What can hang from each mark
Z_354: Z_130 Z_293 Z_803
Z_311: Z_556 Z_616
Z_983: Z_130 Z_354
Z_130: Z_311 Z_354 Z_556 Z_616 Z_803 Z_983

Every row comes from one small tree of marks. Brackets hold a mark, then the marks that hang from it, in the order of their numbers. Every link used is in the known rows. Which tree was each row made from?
Known rows
[Z_311 Z_556 Z_616]: [ -2 -26  14 -15  28  -3  11   0  16   9  16  15  11 -12   6   1 -11   5
   1]
[Z_354 [Z_130 Z_556] Z_803]: [ -1  31   5  -2  -7  -9   0   4  -4  21  -8  -5   4 -12   3   1   5  37
 -22]
[Z_130 [Z_311 Z_616] Z_354 Z_556 Z_803]: [ -5  -2   2   4   8   8   2  -4   4  -6   3 -21  -7   7  -3  -3  -7 -43
  -7]
[Z_354 [Z_130 [Z_311 Z_556 Z_616] Z_803] Z_293]: [  4 -12   2  -6  18  -1   2  -2  13 -13  17  -4   1   8   7 -11  -4  -6
  23]
[Z_983 Z_130]: [ -3  10   7 -13   2  -6  -5   3   1  11   4   4  16  -7   5   4   6  28
 -13]
[Z_983 [Z_130 Z_311 Z_556 Z_616 Z_803]]: [ -8  19  -7  -7  -2   8  -5   2  -4 -15  10 -13 -12 -10 -12   3   9 -29
   0]
[Z_130 [Z_354 Z_293] Z_556 Z_616 Z_803 Z_983]: [  3 -17 -12  19  -6   4  -8  -2  -6 -23 -21  -9 -25   1  -1  13   0 -10
   0]
[Z_354 Z_803]: [ -2  12   9  -7  -2  -7   2   3   0  26  -4  12  13  -4   2   0   2  25
 -12]
[Z_130 Z_354 Z_803 Z_983]: [ -3 -14  -5  14   0  -4  -3  -5   6  -8 -17 -12  -3  21   7   4  -6   0
 -15]
[Z_354 [Z_130 Z_556]]: [ -2  17   2   1  -7  -8  -1   3  -5  11  -7  -8   4 -12   2   5   1  27
 -20]
[Z_354 [Z_130 Z_311 Z_556 Z_983] Z_293 Z_803]: [  3  17  -4   5 -11   1   6   1   1   5  -7   0 -16   0  -3  -5   5  31
  -5]
[Z_983 [Z_130 [Z_311 Z_556] Z_616 Z_803] Z_354]: [ -3  -4  -7  -8  12   5   3  -1   2 -10  20  13   3  -3  -4  -5  -4 -48
  13]
[Z_983 [Z_354 Z_293]]: [  9 -18   0   4 -11  -5  -4   2 -16  16  -8  28  17  -2   4   4  -2   0
   8]
[Z_130 [Z_354 Z_293] Z_616 Z_803]: [  4  -5  -3   9  -7   0 -12  -1  -9  -9 -13  -4   2   4   1   6   3  -9
   8]
[Z_130 Z_311 Z_556 Z_616]: [ -8   9   1  -6  -6  11  11   2  -6   4   8   3  -6 -17 -19   3   0 -25
  -4]
[Z_130 Z_556 Z_616 Z_983]: [ -6 -13  -3   2  -3   8  10   1  -1  -5  -5   5 -16 -14 -12  13  -3  -2
  -7]
[Z_354 Z_130 Z_293 Z_803]: [  7  21   7  -4 -11 -10  -5   4  -5  20  -8   6  14  -2   8  -4   9  51
  -1]
[Z_354 Z_293 Z_803]: [ 7  5  6 -3 -7 -9 -6  4 -5 22 -8 19 10 -5  6  2  7 38  1]
[Z_354 [Z_130 Z_311] Z_293 Z_803]: [  3  28   5  -6 -13  -3   2   2  -3  18   1   4  11   4  -1 -12   8  32
   3]
[Z_354 [Z_130 Z_803 Z_983] Z_293]: [  5 -10  -9  11 -10  -7 -10  -1   0 -15 -13  -8  -5  19  10   2   4  29
   6]

Which tree is each row?
[  2 -11  12  -4   4   9   6  -3   3   7   7   0  11   6  -1  -7  -6 -12
   7]
[Z_130 [Z_311 Z_616] [Z_354 Z_293]]
[ -4   9  -1  -2  21  -8  -4  -2  13  -6   8  -9   3   6   9  -5  -3  -6
 -13]
[Z_983 [Z_130 [Z_311 Z_556] Z_354 Z_803]]
[ -7  23  -7   1 -10   7   2   0  -6 -12   4 -21 -10  -2 -13  -2   4 -26
   0]
[Z_354 [Z_130 Z_311 Z_556 Z_616 Z_803]]
[ -6 -20   0  -5  23   5  15  -5  26 -19  18 -11  -8  18   2 -11 -12 -15
  10]
[Z_354 [Z_130 [Z_311 Z_556 Z_616] Z_803 Z_983]]
[-10 -10   0  -7  -6  16  19  -2   5  -4   9   7  -5   4 -18  -2  -5 -18
   4]
[Z_130 Z_311 Z_616 Z_983]
[ -1  15  -6   7  -7 -11 -10   2  -6  -3 -10 -19  -2  -1   5   5   4  11
 -14]
[Z_354 [Z_130 Z_556 Z_803]]
[ -4 -22   5 -10  26   2   9  -2  17  -6  21   2   1   5   1  -7 -10 -31
  12]
[Z_130 [Z_311 Z_556 Z_616] Z_803]
[ -2   0  -5  -4  -6   4  -8   0 -10  -6   4   6  11   0  -2   4   4 -33
   8]
[Z_983 [Z_130 Z_616 Z_803] Z_354]
[  4  -7  -1   4 -10  -5   0   0   1  -1 -10   3   3   7   7   2   2  45
   1]
[Z_354 [Z_130 Z_983] Z_293]
[ 10  13  -1   1  -8  -7 -12   6 -16  19  -7  22   3 -18   8   6   9  17
  -4]
[Z_983 [Z_130 Z_556] [Z_354 Z_293 Z_803]]
[ -5 -19  12 -18  26   4  18  -1  18   7  25  13   8  -6  -3  -7 -13 -14
   7]
[Z_130 [Z_311 Z_556 Z_616]]
[  6  -6  -2  13  -5 -11 -17  -1  -7  -1 -18  -4   6  11  12   4   2   8
  -3]
[Z_130 [Z_354 Z_293] Z_803]
[  4   1   1   7  -7   2  -5   2 -13   2 -14   2  -6 -19  -3  12   2   3
  -6]
[Z_130 [Z_354 Z_293] Z_556 Z_616]
[  6 -10  -1   2  -7   8   1  -3  -6  -5  10  -1  12  20   1 -13  -3 -37
  27]
[Z_983 [Z_354 [Z_130 [Z_311 Z_616] Z_803] Z_293]]
[  2  -9  -4   5  11   0  -1  -2   3 -13   2   3  -7   1  -1  -2  -4 -24
  13]
[Z_130 [Z_311 Z_556] [Z_354 Z_293] Z_616 Z_803]
[ -6 -22  -4   2   8  12   9  -3  11 -17   8 -12 -21  11  -8   0  -7 -37
   4]
[Z_130 [Z_311 Z_616] Z_556 Z_803 Z_983]
[  4   4  -8  17  -6  -4 -11  -1  -9  -6 -13 -11 -11   5   1   2   1 -15
  -5]
[Z_130 Z_311 [Z_354 Z_293] Z_556 Z_803]
[  1  -1  -2   2 -12   3   8  -2   3  -3   0   1   0  13  -2  -7   1  25
   5]
[Z_354 [Z_130 Z_311 Z_983] Z_293]
[  4  26   4  -2  -2   1 -11   4  -8   7  -9   0  -5 -23   1   8  12  24
 -10]
[Z_983 [Z_130 [Z_354 Z_293 Z_803] Z_556 Z_616]]
